Known rows, with every step that occurs
B -> T: [19, -70, 16, 58, 39, -12, 4, 34, -14, 11, 19, -28, 21, 3, -32, 4, -48, 11, 24]
M -> T -> P -> V: [30, -67, 16, 93, 29, 21, 30, 40, -4, 35, -65, 1, -39, -9, -27, 21, -40, -1, 55]
P -> T: [37, -65, 21, 18, 51, -13, -3, 29, -4, 3, 0, 2, -9, -6, -57, -6, -48, 37, 40]
V -> P -> T -> B: [25, -82, 34, 28, -34, -20, 25, 36, -21, 17, -7, 3, -32, 16, -54, -14, -40, 31, 26]
M -> T -> B -> Y: [9, -91, 9, 56, 24, 44, 22, -4, -18, 20, -34, -16, -18, 5, -9, 23, -41, -37, -6]
H -> Y -> B -> T -> P -> V: [6, -93, 20, 37, -9, 40, 35, 8, 28, 13, -66, 30, -29, -7, 8, 14, -19, -68, 25]
P -> V -> M: [19, -43, 17, 41, 27, -21, 4, 6, 44, -4, 5, 14, -1, -24, -81, 10, -34, 7, -16]
H -> Y: [20, -68, -10, 46, 31, -21, 3, -1, 40, -5, 27, 16, 22, -26, -59, 19, -46, -31, -37]
B -> T -> P: [23, -61, 24, 84, 12, -2, 12, 60, -31, 33, -24, -31, 28, 11, -23, 8, -49, -9, 55]
Y -> B -> T -> M: [-2, -57, 17, 19, 1, 15, 23, 5, -9, 9, -2, 6, 28, 22, 55, -6, -43, -30, 24]
T -> M: [11, -34, 6, 45, 15, -23, 7, 28, -5, 7, 26, 2, 45, 5, -5, 6, -58, -13, 10]
P -> Y: [26, -72, -1, -11, 57, -33, -14, 13, 3, -1, 4, 16, 2, -11, -63, -15, -47, 8, -2]
M -> T -> P -> Y -> B: [33, -81, 0, 6, 30, 23, 22, -10, 1, 31, -84, 38, -36, -3, 5, -17, -38, -17, 25]
T -> B -> Y -> H: [1, -67, -4, 34, 15, 20, -3, -13, 14, -1, -33, 9, -7, 24, 23, -6, -48, -59, 2]
M -> T: [32, -63, -3, 76, 52, -4, 14, 8, 5, 19, -1, -9, -5, -12, -32, 13, -52, 17, 8]
V -> P -> Y -> B: [10, -81, -7, -43, -5, -48, 1, -24, 30, -4, -5, 66, -27, 10, -39, -56, -43, 9, -6]
Y -> P: [30, -37, -7, 33, 18, -36, -9, -15, 12, 1, 29, 29, 2, -7, -63, -31, -52, 16, 2]
Y -> P -> V -> M: [21, -24, 15, 7, -4, -20, 5, -28, 45, -1, 7, 40, -16, -25, -83, -19, -29, 18, -34]
H -> Y -> P -> V -> M: [14, -34, 11, -16, -24, -3, 16, -45, 76, -4, 5, 56, -13, -45, -81, 0, -18, -16, -93]
P -> V: [21, -67, 5, 59, 52, -23, 0, 24, 18, -8, 6, 14, -22, -12, -65, 4, -44, 7, 40]

Rows
[31, -64, 8, 12, 30, -22, -4, 38, -13, 21, -37, 15, 8, -3, -53, -12, -48, -9, 29]  T -> P -> Y
[24, -50, 19, 48, 31, 13, 27, -5, 38, 18, -23, 4, -23, -29, -52, 24, -29, 21, -29]  P -> V -> M -> T
[19, -45, 12, -5, -21, 32, 37, -55, 69, 18, -23, 45, -37, -49, -50, 15, -13, -4, -107]  H -> Y -> P -> V -> M -> T
[38, -63, 30, 7, -8, 11, 16, 3, -26, 12, -15, 15, -40, 4, -51, -21, -34, 21, 20]  Y -> P -> T -> B
[14, -61, -1, 3, 3, -5, 10, -28, 49, -8, 6, 55, -35, -30, -64, -6, -28, -21, -37]  H -> Y -> P -> V
[6, -82, 8, 47, 19, 9, 1, 5, -12, -1, -6, -4, 6, 10, -39, 9, -44, -51, 6]  T -> B -> Y
[18, -76, -19, 30, 28, -11, 8, -40, 62, -18, 9, 52, 2, -18, -28, 1, -40, -54, -24]  H -> Y -> B
[39, -47, 20, -18, 19, -10, -4, -4, -2, 5, 1, 29, -25, -7, -60, -35, -44, 48, 20]  Y -> P -> T
[4, -42, 20, -31, -3, 41, 16, -55, 40, 17, -41, 37, -39, -22, -42, -9, -23, 2, -66]  B -> Y -> P -> V -> M -> T
[6, -68, 32, 19, -33, 42, 40, -9, 55, 17, -67, 31, -7, -20, -8, 20, -10, -65, -28]  H -> Y -> B -> T -> P -> V -> M
[25, -65, 25, 4, -7, -42, 6, 31, 3, 10, 10, 18, -17, 7, -64, -28, -50, 57, 26]  V -> P -> T
[1, -48, 26, 36, 7, 4, 17, 45, -30, 20, 16, -29, 48, 14, 25, 13, -48, -6, 13]  B -> T -> M
[32, -59, 16, -38, 1, 6, 7, -21, 28, 3, -1, 44, -22, -27, -57, -16, -32, 12, -38]  H -> Y -> P -> T
[26, -31, 18, 14, -1, 15, 26, -35, 39, 20, -22, 29, -41, -29, -56, -5, -25, 32, -49]  Y -> P -> V -> M -> T
[24, -67, 29, 70, 4, 35, 46, 2, 14, 23, -40, -9, -38, -20, -41, 39, -19, -6, -28]  P -> V -> M -> T -> B
[18, -56, 23, -64, 17, 14, -13, -21, -2, 2, -19, 35, -24, 0, -48, -39, -42, 18, 3]  B -> Y -> P -> T
[1, -58, 7, -20, 18, 5, -11, -28, 19, -9, -11, 48, -38, -5, -54, -29, -37, -15, 4]  B -> Y -> P -> V
[36, -72, 10, 21, 33, 12, 16, 30, -19, 42, -66, 3, -16, -9, -24, 2, -44, 6, 14]  M -> T -> P -> Y
[15, -93, 35, -2, 22, 35, 7, 18, -26, 4, -34, -5, -22, 10, -33, 4, -37, -20, 24]  P -> T -> B -> Y
[6, -75, -2, 44, 18, 54, 19, -22, 7, 22, -61, -3, -32, 19, 52, 8, -43, -43, -12]  M -> T -> B -> Y -> H
[13, -58, 36, 41, -14, 26, 31, 9, 24, 20, -66, 15, -10, -1, -12, 0, -21, -30, 29]  Y -> B -> T -> P -> V -> M
[18, -63, 17, -8, 15, 13, 3, 37, -12, 35, -74, -3, -2, 19, 36, -22, -42, -10, 26]  B -> T -> P -> Y -> H
[15, -37, 27, -59, -34, 23, 20, -10, 13, 12, -2, 43, 4, -14, 0, -8, -33, -7, -50]  H -> Y -> P -> T -> M
[21, -56, -11, -24, 52, -23, -15, -6, 29, 0, -21, 29, -12, 3, -3, -31, -50, 4, -7]  P -> Y -> H
[16, -72, 33, 75, 14, 12, 19, 66, -22, 27, -45, -18, -12, 6, -24, 13, -36, -9, 73]  B -> T -> P -> V
